Each row was made from one small tree. The marks that hang from a mark follow it in brackets, in alphabetical order. Every link used is in the known rows. Write each row's tree.
Known rows:
M(B(Q U) E): [-2.142 -2.096 -3.452 -3.669 -2.346 -1.879  0.717  5.174  1.813 -2.477
 -2.793 -7.641 -1.010 -2.564 -0.772 -1.892  0.124 -3.366 -0.538 -0.376
 -1.351  2.788 -4.458 -2.755 -0.251]
U(T(M(B(Q)))): [-0.157 -2.719 -2.036  3.405 -5.374  2.434  1.015  2.039  1.154  2.998
 -1.530  0.973  1.499 -3.966 -0.482  0.685 -1.424  0.373 -3.768 -5.371
 -1.112 -1.523  0.073 -1.665  2.470]
E(U(M(T))): [ 0.684 -1.521 -3.169  4.124 -3.777  0.780  1.693  3.411  1.212 -0.253
  2.830  3.058  2.149 -1.177 -2.064 -1.028  1.304  0.726 -2.556 -5.318
 -1.218 -1.425  1.433  0.200 -1.805]
U(M(E(B) T(Q))): [ 0.005 -1.659 -4.276 -1.165 -4.467 -2.764  0.135  2.616  2.813  0.536
  1.353  0.283 -0.279 -0.952  2.419  0.140  1.200  1.542 -1.051 -6.875
 -2.335 -2.368 -0.270 -1.634 -0.950]
E(T(M(B(U)) Q)): [-1.778 -5.122 -2.469  0.675 -3.868 -1.063  1.610  1.176 -2.014  3.489
 -1.613  0.401  2.331  0.520 -2.880  2.393 -3.106  0.764 -2.556 -5.603
 -0.631 -2.233 -0.979 -6.280  3.438]
T(M(E)): [ 0.709 -3.405 -3.501 -1.469 -3.732 -0.656  3.357  0.027  1.264 -1.309
 -2.737 -0.006  0.319 -2.693 -0.651  4.030  0.037  1.319 -2.470 -3.818
  2.018 -1.190 -2.690 -1.818  3.182]
E(U(M T)): [ 1.262 -1.141 -2.154  3.668 -5.241  2.496 -0.037  3.399  1.956  1.058
  3.503  3.566  2.616 -2.356 -2.382 -2.171 -2.411  0.828 -2.613 -6.046
 -1.892 -2.785  1.895  0.749 -0.734]
B(Q U(M(E) T)): [-5.016 -0.318 -1.399 -0.493 -3.924 -0.963 -0.726  1.559  2.770  0.168
  1.052 -2.444 -1.349 -4.310 -2.936 -2.542 -3.637 -0.221 -4.846 -1.808
 -3.383 -0.208 -2.316  0.855 -0.758]
E(B(Q(M) U(T))): [-4.078 -3.749 -2.079  1.291 -1.190 -0.930 -0.336  4.037 -1.580  3.664
  0.776 -1.390  0.077 -2.294 -1.356 -4.416  1.260  1.612 -0.052 -4.334
 -3.530  2.040 -1.569 -0.502 -0.687]
M(B E T): [ 1.320 -2.601 -5.230  0.940 -4.102 -1.316  1.507  5.233  0.860 -3.296
 -3.338 -5.239  0.235 -2.038  3.681 -0.640  4.649 -2.609  0.439 -3.339
  0.275  2.033 -0.370 -4.732 -0.970]
Q(M(B E T)): [ 0.607 -1.034 -3.737  3.173 -2.639 -0.514  3.356  5.165 -1.253 -0.944
 -2.568 -5.084 -0.065 -2.640  4.163 -0.784  5.077  1.032 -1.192 -1.299
 -0.379  3.826  0.492 -3.009  0.567]
M(E): [ 1.719 -1.725 -2.406 -1.572 -2.293 -0.923  2.733  0.474  2.310 -4.919
 -1.642 -2.513 -0.158 -2.271  1.939  0.490 -0.639  0.676  1.254 -3.635
  1.332 -1.419 -1.510 -1.544  2.505]
Q(E U): [ 0.391  4.506 -1.703  3.750 -2.287 -0.550  7.695  2.059 -0.329 -5.470
  2.213 -0.058  2.287  2.039 -0.785  1.365  1.224  1.453 -2.020 -3.617
 -0.511 -1.672  2.787  3.008 -3.365]
U(E(B) T(M Q)): [ 0.035 -0.441 -3.586 -0.099 -7.119 -0.050  0.244  1.162  1.102  4.225
 -0.223  1.486  2.813 -0.529  4.894  1.445 -5.507  0.110 -1.645 -8.862
 -0.649 -5.123  0.967 -4.986  1.160]
T(M(B(Q(U)))): [-0.308 -2.770 -2.102  1.119 -3.532  0.091  3.935  2.428  0.768  2.281
 -2.119 -0.609  1.171 -1.907 -2.620  3.187  2.262 -0.009 -4.329 -3.035
 -0.745  0.525 -2.361 -1.490  1.180]
U(E M): [ 1.737  2.900 -2.075  0.919 -4.729 -1.259  5.019  1.391  5.044 -2.746
  2.474  0.059  0.802 -2.190  0.487  2.559 -2.698 -0.281 -3.214 -4.660
  0.367 -5.248  0.586 -0.045  0.591]
Q(E(B M) U(T)): [ 0.213  3.027 -3.566  3.259 -3.701 -1.546  2.250  5.561 -2.523 -1.248
  3.277  0.309  2.720  2.459  0.609 -3.317  1.407  1.924 -0.469 -5.033
 -3.700  2.673  4.433  2.222 -6.120]
B(Q(M T U)): [-1.475  1.010  2.661  7.005 -1.323 -0.192  4.863 -1.967 -3.282  0.684
  1.336 -1.905 -0.638 -1.455 -1.454 -0.575  2.319  3.508 -4.179 -1.468
 -3.691  4.347  0.834  0.479 -1.339]
B(Q(E(T)) U): [-6.985  0.371 -3.509  2.664 -1.098 -2.166  3.873  1.489 -1.932 -1.790
  0.430 -2.284 -0.521 -1.042 -4.791 -1.461 -2.141  0.084 -3.826 -1.398
 -2.211  1.224 -2.391  1.076 -1.161]
M(B E(U(T(Q)))): [ 2.048 -1.916 -4.452 -2.204 -5.354  0.747 -1.379  6.080  1.520 -0.557
 -1.240 -3.916  1.843 -1.203  2.196 -2.334 -1.913 -2.776  1.065 -4.284
 -1.221  0.393 -1.114 -4.190 -0.329]
Q(E T U): [-0.090  3.041  0.393  7.486 -2.748 -0.197  7.784 -0.823 -4.368 -5.074
  3.165  0.196  1.470  2.418 -3.230  1.608  1.183  2.087 -3.095 -5.161
 -1.399  1.101  4.032  1.406 -4.948]
Q(M U(E)): [ 2.331  4.292  1.636  3.896 -2.490 -0.229  7.104  1.471 -0.585 -2.858
  1.397 -2.976  2.249 -0.032  2.769  1.019  1.735  2.028 -2.561 -0.596
  0.179  0.222  3.554 -0.679 -1.188]
E(M): [ 0.994 -2.043 -1.017  2.473 -0.087 -0.946  2.243  2.881  0.510 -1.446
 -0.555 -0.038  0.740 -0.346  1.580 -1.484  1.000  2.965 -0.550 -3.649
 -1.646  2.098  2.043 -1.579  2.017]
Q(M T U(E(B))): [ 1.670  1.505  2.847  6.542 -2.775 -0.763  5.834 -0.236 -5.326 -0.803
  2.766 -2.539  1.559  0.732  0.035  0.023  2.797  2.587 -2.085 -3.251
 -1.471  3.687  4.165 -2.379 -3.956]
M(E(B T)): [ 1.318 -4.873 -4.483 -1.893 -3.176 -2.873  0.033  1.595 -1.253 -1.815
 -0.379 -2.171  0.372 -1.554 -0.705 -1.811 -0.296  0.332  3.963 -5.088
  0.306  0.410 -2.200 -2.920  0.991]
U(E(M)): [ 1.772  1.783 -2.040  1.773 -2.303 -1.638  4.268  1.894  1.718 -3.529
 -0.356 -1.657  1.317 -0.446  3.752  0.333 -1.744  0.268 -0.938 -3.296
  0.502 -0.583  1.906 -2.793  1.066]
E(B): [ 0.674 -5.065 -2.302  0.740 -0.686 -0.802  1.864  3.142  0.204  0.731
  0.627  1.136  1.309 -0.664 -0.410 -1.583  2.612  1.664  3.151 -7.448
 -0.978 -1.613 -0.711 -1.121  1.004]
Q(E M): [-1.609  3.554 -4.481  5.464 -1.161  0.040  7.932  3.657 -2.333 -2.274
  0.469 -0.888  0.349 -0.828  1.463  0.859  1.561  4.000 -2.845 -2.552
 -0.608  1.086  1.271  2.937  0.697]

Write each row's tree:
[ 2.198  2.397 -2.860  0.187 -5.224 -1.046  4.415  4.573  5.133 -1.616
  1.717 -1.962  1.168 -2.138  0.249  2.046 -1.593 -2.301 -3.123 -4.170
 -0.318 -3.865  0.092 -1.126 -0.184] => U(E M(B))
[ 1.026  2.231  1.274 -0.095 -2.373 -1.218  3.465  0.095  1.858 -0.655
  0.539 -0.425  2.594  3.699  5.395  1.479 -3.128  2.019 -1.330 -5.586
 -1.916 -3.942  2.872 -4.326  0.570] => T(Q(U(E(M))))
[-0.688 -2.348 -1.774  0.520 -2.402 -0.407  3.290  5.637  0.818 -1.944
 -1.329 -4.398  1.873 -0.963 -2.029 -0.313 -0.662 -3.427 -0.806 -2.846
  0.312 -1.026 -0.574 -4.639  0.665] => M(B(U(E(T))))
[-0.749  1.551  0.840  2.706 -2.264 -1.014  3.800 -0.340  2.351 -0.380
  2.075 -0.336 -0.074 -1.549 -1.854 -0.042  0.937  1.581 -3.641 -2.281
 -3.315 -0.406 -0.625  2.298 -1.072] => B(Q(U(M)))
[-1.229 -3.903 -3.694  2.388 -3.294 -1.107 -1.213  3.519 -1.784  4.685
  4.737  2.619  0.799 -0.833 -5.171 -4.054  1.658  0.997 -0.436 -6.867
 -4.902  2.753 -1.870  1.137 -4.339] => E(B(Q(T)) U(M))
[ 2.952  4.032  1.387  2.694 -6.236  0.373  3.568  1.006  3.597 -2.509
  3.701  0.209  2.734 -1.077  0.502  0.685 -2.216 -0.181 -3.557 -4.211
 -0.833 -4.513  4.101  0.177 -2.585] => Q(U(E M T))
[ 2.820  2.635  0.255  2.887 -3.201 -1.450  4.590  2.822  0.754 -3.902
  0.773 -2.624  2.738  1.414  2.617  0.013  2.147 -0.829 -1.560 -2.305
 -0.531  0.565  3.990 -2.698 -3.324] => Q(U(E(M(B T))))
[ 2.448 -2.409 -4.743 -2.264 -3.823  0.004  0.527  6.399  1.357 -2.627
 -1.447 -4.543  1.384 -1.451  0.255 -1.721  0.682 -3.102  1.571 -2.774
 -0.032  1.726 -2.208 -3.034 -0.527] => M(B E(U))
[-0.083 -3.992 -5.066  1.181 -3.762 -1.031 -1.426  5.620 -0.284  4.088
  3.799  3.612  2.460  0.809 -1.265 -3.204  2.427  1.019  0.697 -8.487
 -3.442 -0.713  0.314 -0.972 -3.647] => E(B U(M(T(Q))))
[-2.232 -0.506 -1.278  0.130 -3.201 -1.863  3.306  2.133  1.827 -2.842
  1.838 -1.629  1.106 -1.590 -3.945  0.543 -3.692 -1.203 -3.382 -2.989
  0.567 -3.535  0.024 -2.219  0.009] => B(U(E(T) M))
[-0.773  1.922 -5.608  2.964 -1.460 -1.239  5.019  6.137 -0.725 -2.850
 -0.067 -1.260  0.932  0.820  0.662 -0.592  0.992  1.177 -1.474 -3.655
 -1.843  2.287  1.341  1.092 -0.965] => Q(E(M(B)))
[ 0.510 -3.878 -5.548  0.468 -3.215 -2.740  0.502  2.506 -0.444 -2.600
 -1.474 -2.058 -0.113 -1.585  3.704 -1.698  4.679  0.167  2.500 -5.634
  0.227  1.220 -0.441 -3.177 -1.511] => M(E(B) T)
[ 0.269 -4.495 -0.344  3.581 -3.281  0.128  3.788 -2.769 -2.481 -1.174
 -1.136  0.449 -0.238 -2.091 -2.834  3.332  0.044  2.128 -2.910 -5.730
  0.546  0.966 -0.524 -3.157  1.630] => Q(T(M(E)))
[-7.368  1.429 -3.487  3.805 -0.782 -2.034  4.594  2.387 -3.625 -0.296
  0.353 -3.461 -0.887 -1.611 -3.722 -1.838 -0.909  1.678 -4.866  0.447
 -2.743  3.605 -1.949  1.515 -0.909] => B(Q(E(T) M) U)
[-1.366 -2.161 -3.504  5.684 -2.634 -0.326  2.711  4.350  0.299  0.769
 -2.185 -2.698  0.252 -2.116  1.724 -1.112  5.494 -1.473 -2.203 -3.570
 -2.423  2.157 -0.132 -2.877 -0.888] => M(B(Q) T)
[ 3.078  2.549  0.163  1.704 -5.313 -1.492  4.580  2.627  2.012 -2.518
  3.137 -1.832  2.794  0.174 -2.103  1.291 -0.480 -1.588 -2.563 -2.885
 -0.637 -2.456  2.385 -1.273 -2.975] => Q(U(E(T) M(B)))
[-1.220  1.823 -6.433  4.737 -2.020 -1.606  4.765  6.308 -1.574 -2.828
 -0.356 -1.179  0.875  0.879  1.813 -0.839  2.874  1.017 -2.061 -3.874
 -1.897  3.121  2.280  0.327 -2.194] => Q(E(M(B T)))
[-1.582  1.700 -2.555 -0.164 -4.149 -0.923  5.468  0.139 -0.146  1.500
 -0.317  2.227  2.481  3.492  1.373  5.614 -2.058  3.084 -4.976 -6.286
 -1.160 -3.808  0.556 -1.639  0.059] => T(M Q(E U))
[-0.579  0.778 -3.353  1.533 -3.525 -0.699  3.618  4.820  3.666  0.538
  1.810 -0.602 -0.211 -2.390 -2.678  0.569  0.660  0.024 -3.837 -3.952
 -3.248 -1.120 -1.496  2.129 -0.347] => U(M(B(Q(E))))
[-2.205 -6.826 -2.997  0.271 -2.251 -2.836 -0.453  3.688 -2.474  2.114
  2.562  0.634  1.549 -0.825 -6.692 -2.839 -0.076  0.546  1.500 -6.246
 -1.701 -0.627 -1.116 -2.480 -0.549] => E(B(U(M)) T)
[ 0.314 -2.387 -3.691 -2.003 -4.450 -1.076  2.697  2.430  1.055  0.404
 -2.951 -2.929  0.326 -2.416 -1.366  2.933  1.561 -0.878 -3.236 -1.930
 -0.110  1.806 -3.748 -1.939  0.606] => T(M(B(Q(U)) E))
[-3.168 -0.653 -0.896 -0.295 -4.342  0.386  1.837  1.194  1.534 -0.186
 -0.946 -0.787  2.095 -0.909  0.919  1.363 -5.852 -0.758 -4.132 -4.858
  0.521 -4.741  0.835 -4.833  1.512] => B(U(E T(M Q)))
[ 2.172 -3.606 -4.194 -1.376 -4.049 -1.470  1.064  4.254  0.028 -2.522
 -2.216 -5.261  0.752 -2.106 -0.681 -0.805 -0.267 -2.380  1.901 -2.831
  0.366  1.205 -2.127 -4.399  1.482] => M(B E(T))
[ 0.067 -1.342 -2.298  6.249 -1.674  0.723  4.597  5.167 -1.592  0.794
 -1.729 -2.718  0.769 -2.240  2.878 -0.431  5.749  1.829 -2.217 -2.428
 -1.039  2.629  1.912 -2.599  1.085] => Q(M(B T))
[ 0.265 -2.117 -3.863 -1.204 -3.758 -3.307 -0.179  1.721 -0.429 -1.002
 -0.876 -2.047  0.851  1.708  6.161 -1.036  2.956  0.861  1.955 -6.570
 -1.525 -0.143  0.784 -4.874 -2.621] => M(E(B) T(Q(U)))
[ 0.258 -1.204 -2.947  3.306 -3.938  0.543  1.202  2.996  1.415  0.882
  2.716  3.281  2.307 -0.105 -0.724 -0.770  0.144  1.163 -2.666 -6.192
 -1.918 -2.295  1.499 -0.814 -1.405] => E(U(M(T(Q))))
[-6.830  1.227 -3.045  1.882 -0.468 -1.496  4.530  1.956 -0.263 -2.293
  0.100 -2.426 -0.912 -1.099 -3.237 -1.059 -1.340  0.256 -4.083 -1.420
 -2.136  0.711 -2.534  1.943 -1.208] => B(Q(E) U)
[-2.670  0.183 -1.605  6.134 -1.024 -0.414  4.102  0.292 -0.896  1.275
 -0.814 -1.412 -1.010 -3.128  1.931 -0.908  3.164  3.194 -3.507 -1.654
 -2.604  2.685 -0.588  0.448  1.289] => B(Q(M(T)))
[ 0.479 -2.191 -3.920  5.224 -2.012 -0.485 -0.089  4.949 -2.123 -0.205
  0.702  1.436  2.315  0.712  1.395 -3.931  3.152  1.583 -1.311 -3.722
 -2.380  4.932  3.455 -2.441 -2.580] => E(M(T) U)
[ 0.050 -0.310 -0.486  2.264 -4.231  1.868  0.502  0.640  1.061  1.922
 -0.623  0.165  1.313 -1.586  5.395 -0.717 -4.292  3.157 -1.466 -6.371
 -1.952 -3.512  2.411 -3.168  3.645] => U(T(Q(M(E))))
[ 0.494 -0.126 -2.471  0.263 -3.934 -2.120  1.650 -0.126  0.745 -3.220
 -1.644 -2.239  0.694  1.136  6.541  0.651  1.382  0.982 -0.409 -4.974
 -0.525 -1.359  1.679 -4.828 -1.056] => M(E T(Q(U)))
[-1.457  1.822 -4.174  0.576 -3.195 -0.201  3.325  3.721  1.165  1.014
  1.368  1.312  2.103  2.986  2.191  1.049 -3.286  1.568 -2.200 -7.265
 -2.901 -4.003  0.558 -1.296  0.092] => T(Q(E(U(M(B)))))
[-1.189  1.060 -4.195  6.815 -3.950  0.543  4.879  2.917 -3.628 -1.854
  3.585  1.439  1.021  0.587 -4.961  0.216 -0.309  0.768 -3.681 -6.351
 -2.346  1.780  1.578  1.395 -4.201] => Q(E(U(M(B))) T)
